What can hang from each mark
Q987: Q448 Q488
Q342: Q929
Q998: Q190 Q209
Q623: Q839
Q929: Q342 Q987
Q559: Q488 Q809 Q839
Q488: Q209 Q559 Q987
Q209: Q488 Q998
Q190: Q998
Q448: Q987
Q839: Q559 Q623

Known rows, with every way that one mark hangs from another
(Q623 Q839): [-12  49 -13  -6   3  -2  -5  -6  11   1 -34  -8   8   9  -2   4  12  14
   3  17  -3 -11  -2  24   6   4]
(Q998 Q190 Q209): [  2  -3  -3  -8  10   6   5  -4   6   5 -10 -12   2  12   0  -3  25  -1
  -7   8  21   2   2   2   4  -2]
(Q448 (Q987 (Q488 Q209))): [ 11  24  -5  -7 -19  -8   2   2  10   5   9  10   0  -4  -2   0   5  -5
  -3   5 -15  10   7  20   1  -4]
(Q623 (Q839 (Q559 (Q488 Q209 (Q987 Q448)) Q809))): [ 14  18  -3   8  46   1 -13  10   7  -9   5   3   3 -17   9   7  -8  11
   0   0  -8   4   7 -10  -9   5]
(Q342 (Q929 Q987)): [ -9  24 -11 -10  -8  -4   8   2   5  -9 -22 -15  -1   8   1  -6  14   4
  -2  11 -15   1  -2  26  -2   6]
(Q559 (Q488 Q209) Q809 (Q839 Q623)): [  5 -17   8   3  43   0 -10 -13 -12   2 -20  -2   3  12   8   2   4   6
   2  -2  19  -3   6 -17   3   6]
(Q190 (Q998 (Q209 (Q488 Q559)))): [ -5 -12   2   2 -16   1  -5  -7  -1  10 -10   1  -1 -11   6  -1   2   2
  -6 -15  36   1  -6   1   8  -9]
(Q190 (Q998 (Q209 (Q488 Q987)))): [-2 -7  1 -5 -6 -3 -6 -3 13 -1  6  1 -2 -9  9 -5  7 -7 -9 -5 34 12  1 -4
  5  0]
(Q559 (Q488 Q209 Q987) Q839): [  6   5   6  -8  36  -5   1  -3   5  -3  14   2  -1   9   4   4   5   4
   2   0  14   8   6 -13   0   8]
(Q342 (Q929 (Q987 Q448 (Q488 (Q209 Q998))))): [ 10   9  -8  -3 -35  -3   3  14   3 -18  14  -2  -6  -2  -2  -8  -8  -6
  -2  -2 -26  10 -11   2  -4  -4]
(Q209 Q488): [-10  25  -7   5 -11  -6  -2  -8   9   8  -8   0   4  12  -3  -6   4   4
  -2   0   8  -6  -2  20   5   5]
(Q839 (Q559 Q488) Q623): [ -4  13 -12  19   9  -8 -13 -10  -1  25 -34  -8  12  18   6  -1   8   8
   7  -8  12   0  -1  21   6   9]
(Q929 Q342 (Q987 Q448 (Q488 Q559))): [  2  10  -1  -7 -35   7  -1  -3  -8  -1  -4  10  -3  -3 -14  -2  -8  -7
  -2   4 -22  -4   1  25  -4  -1]
(Q623 (Q839 (Q559 (Q488 Q987) Q809))): [ -9  24  -6  13  42  -3 -10   4  20  -3 -13  -9   7  -4  16   4  -2  15
   1   4   0   1   4   0  -2   9]
(Q929 Q342 (Q987 Q448 (Q488 Q209 (Q559 Q839)))): [ 14  -7   9 -13 -21   8   3  -1 -16  -9   7  19  -5  -6 -14   5 -10  -3
   1   6 -21  -5   2   1  -4  -2]
(Q929 Q987): [ -6  26  -8  -6   1  -1   6   1   5   1 -21  -9   2   7  -4  -2  10   1
  -2  15  -7  -2   6  23   2   4]
(Q929 Q342 (Q987 Q448 (Q488 (Q559 Q839)))): [ -1  -6   8  -5 -29   7   3  -4 -10  -8  -9   9  -2   8 -18   2  -9  -3
   1   9 -27 -10   0   8  -1   3]
(Q488 (Q987 Q448)): [  0  22  -6  -6   5   0   2  -1   2  -2  -2  -3  -1   3 -14  -2   6  -7
  -1  11  -6   1   7  21  -6   7]
(Q929 Q342 (Q987 Q448 Q488)): [  4  18  -4  -6 -30   3  -5  -4  -1  -8 -10   6   1  11 -16  -6  -3  -7
  -3  15 -23  -3   2  28  -1   4]
(Q987 (Q488 Q209 (Q559 Q809))): [  3   4   5   1   3   2   2   1  -2  11   4  10  -4 -21   4   3  -7   3
  -5  -6  15  -3   3  16  -4 -11]
(Q623 (Q839 (Q559 (Q488 (Q987 Q448))))): [  1  34  -9  10  22  -3 -11   6  15  -2  -9  -2   8   4   1   4  -2  10
   5   2 -15   3   0   6  -3  11]
(Q987 Q448 (Q488 Q209 (Q559 Q809 Q839))): [  8 -13  16   5   7   6   4   1 -10  -2   3  12  -5  -8  -9   6 -15   2
  -2  -3  -3 -10   2  -3  -5  -6]
(Q987 (Q488 (Q209 Q998) (Q559 Q809))): [ -2  -6   2   7 -11   3   0   4   0   7  12   2  -3 -16   6   3 -15   1
  -1  -8  14  -2  -6  -3   1 -15]
(Q839 Q559 Q623): [ -7  18 -15  13 -10  -5  -7  -9  -4  23 -41  -8  12   6   1   3  13   4
   7   3   7  -7   1  33   4   7]
(Q559 (Q488 Q209)): [10 22 -5 -3 26 -4 -6 -6  1  9 -2  1  3 11  4 -1  6 10 -1 -4 19  3  0 11
  2  2]
(Q998 (Q209 (Q488 (Q559 Q809) (Q987 Q448)))): [  1 -13   9  -1  13   3   0   2  -5  -4  14   0  -9 -28  -2   0  -3  -9
  -9  -9   3   7  13 -20 -10  -4]

Rows
[  4 -17  -7  15  27  -3 -14   1  -2   8   7  -8   3 -12  19   2  -5  -2
   4 -11  17  12   3 -22  -1   1] | (Q839 (Q559 (Q488 (Q209 Q998) Q987) Q809) Q623)
[  9  -2  -6  18  36  -1 -15  -5  -8  15 -20  -3   7  -5  15   2   3   8
   2  -9  20   1   6   4   0   2] | (Q839 (Q559 (Q488 Q209) Q809) Q623)
[-17 -18   7   4  15   3   1 -14 -17   8 -37  -8   2   3  -2   5   5   4
   5   3   8 -16   5   1   3   2] | (Q488 (Q559 Q809 (Q839 Q623)))
[ -4 -11   3 -12   1   1  10   3  -5   0  21  -3  -4 -13   1  10  -3   1
   8   0   8   0  -2 -23   1  -5] | (Q488 (Q209 Q998) (Q559 Q839) Q987)
[  4 -17  -4  -6 -32   1  10  12   5   4  40   8  -3  -6   3  -3  -2  -9
  -1  -8 -12   8  -7  -8   3 -14] | (Q448 (Q987 (Q488 (Q209 (Q998 Q190)) Q559)))
[ 14  19  -5  -8 -19  -4   5  12   2 -14   6   7  -7  -5  -5  -6   1  -3
  -4   0 -24  10  -3  18  -8   1] | (Q342 (Q929 (Q987 Q448 (Q488 Q209))))
[  6 -25  11  -9  27   5   3  -1 -25  -2   2   7  -6 -23  -6   9  -1  -8
   2   0  -1  -2  14 -16  -9   1] | (Q488 Q209 (Q559 Q809 (Q839 Q623)) (Q987 Q448))
[ -2 -28   7   0 -16   3  12   6   2   3  27   5  -2   7   1   0  -6   0
   4  -7  11  -5 -15 -19   7 -10] | (Q987 (Q488 (Q209 (Q998 Q190)) (Q559 Q839)))
[ -1  22  -5  -2 -29  -5   5   8   8 -15 -10  -2  -4   9  -8 -10   1  -4
  -5   5 -30   5  -5  28  -4   5] | (Q342 (Q929 (Q987 Q448 Q488)))
[-12 -38   9   1 -14   2  12   8   2 -11  40   2  -4   9  -9  -6  -9  -8
   4  -8 -10  -5 -10 -33   0   1] | (Q209 (Q488 (Q559 Q839) (Q987 Q448)) (Q998 Q190))
[ -1 -20   8  -4  23   6   1 -10 -23   8 -20   1  -1 -12   2   9   4   4
   4  -1  14 -11   7  -7   0  -3] | (Q488 Q209 (Q559 Q809 (Q839 Q623)))
[  3   4   3  -6  -4   0   1   1  -2   4  15   3  -5 -22  -6   1   4  -9
  -4 -12   1  10   8 -13  -7  -2] | (Q998 (Q209 (Q488 Q559 (Q987 Q448))))
[  2  14 -11  17  28   0 -15   5  11  -2 -12 -12   7  -2  18   7 -11  21
   5  -2   6  -3  -7 -16   5  -3] | (Q623 (Q839 (Q559 (Q488 (Q209 Q998)) Q809)))
[  8  -7  -6  -3 -27  -2   7  10  14  -3  35   4  -1   8   2  -7   3 -10
  -4   3 -13  11  -5  -5   4  -8] | (Q448 (Q987 (Q488 (Q209 (Q998 Q190)))))
[ -9  -7  12   5  46  -1   1  -5   9 -10  -1 -11  -1  17   4   0   0   3
  -1   6  10  -1   7 -13  -1  11] | (Q559 (Q488 Q987) Q809 Q839)
[ 0 -5 -1 -3  1  1  3 -3 10  4  6 -4  2 10  2 -8 18 -1 -7 -2 20  3 -1 -8
  5  0] | (Q998 Q190 (Q209 Q488))
[ -1 -23   9   3 -16   1   7   4  -1  -7  15   1  -6  -9   2   6 -16  -3
   1  -1 -19   1   1 -24   2 -12] | (Q448 (Q987 (Q488 (Q209 Q998) (Q559 Q809 Q839))))
[-8  6  6 -2 29 -6  1 -6 11 -2 -1 -7  2 24  1  0  5  4  3  4  8  2  1 -5
  3 13] | (Q559 (Q488 Q987) Q839)
[ -5 -29   9   8 -10   1  -2  -4 -13   7  -2   3  -1  -8   7   5 -11  -2
   6  -8  11  -5  -5 -22   5  -9] | (Q987 (Q488 (Q209 Q998) (Q559 Q809 (Q839 Q623))))
[  2 -40  10   6  40   7   3   0   1 -11  18 -10  -1  26   9  -5  -3   7
  -1  -2  19  -6  -9 -38   6  -1] | (Q559 (Q488 (Q209 (Q998 Q190))) Q809 Q839)
[ -7  -1   7  -1 -28  -2  13   8  -2 -15  -7   1  -6   5 -10  -2  -6   0
   1  -3 -35  -3  -7   8  -4   3] | (Q342 (Q929 (Q987 Q448 (Q488 (Q559 Q839)))))
[ 11 -12  -4 -12   5   6   7  10   0  -9  40   0  -4   0  -6  -5   3 -11
  -2   5   2   7  -2 -13  -5  -3] | (Q488 (Q209 (Q998 Q190)) (Q987 Q448))
[-15  -6   3  -4 -29  -7   8   1  -5  -2 -23  -1  -1   5   3  -1   6  -3
   6  -6 -19   1  -6   5   2   5] | (Q342 (Q929 (Q987 (Q488 (Q559 (Q839 Q623))))))
[ 14   6  -6  -9 -38   5  -7   2  -6 -11  13   8  -2  -1  -9  -4 -11 -10
  -1  10 -19   4  -4   2   0  -5] | (Q929 Q342 (Q987 Q448 (Q488 (Q209 Q998))))
[  7   7  -8 -10 -35   3  -5  -1   2  -5  11   3   1  -3   2  -2  -5  -5
   0  11  -6   5  -5   4   4  -6] | (Q929 Q342 (Q987 (Q488 (Q209 Q998))))
[ -9   2  -9  20   8  -1  -8  -8  -5  15 -42 -11   9  -1   5   2   7   4
   2   5   9  -9   6  24   1   5] | (Q839 (Q559 Q809) Q623)
[ -6 -29  11  -3   2   3  10  -3   1   5   7  -2   0   6   1   0  11   2
  -2  -9  15  -4  -3 -28   5  -2] | (Q998 Q190 (Q209 (Q488 (Q559 Q839))))
[ -2 -19  12   3   7   1   0  -6 -12  10 -11  11  -2 -10   4   7  -4  -2
   2  -7  13  -6   4  -5   1  -4] | (Q987 (Q488 Q209 (Q559 Q809 (Q839 Q623))))
[ -7   8  -6   5 -20  -5  -2   2   9  -7  22  -4  -1   3  -9  -7  -8 -10
   1  -1  -9   3  -4  -7  -1   4] | (Q209 (Q488 (Q987 Q448)) Q998)
[ -6  11   0  -2  -9  -2   3   2   0   4  20  10  -3 -13 -10  -2  -5  -6
  -1  -9  -7  -1   2   7  -6   3] | (Q209 (Q488 Q559 (Q987 Q448)))
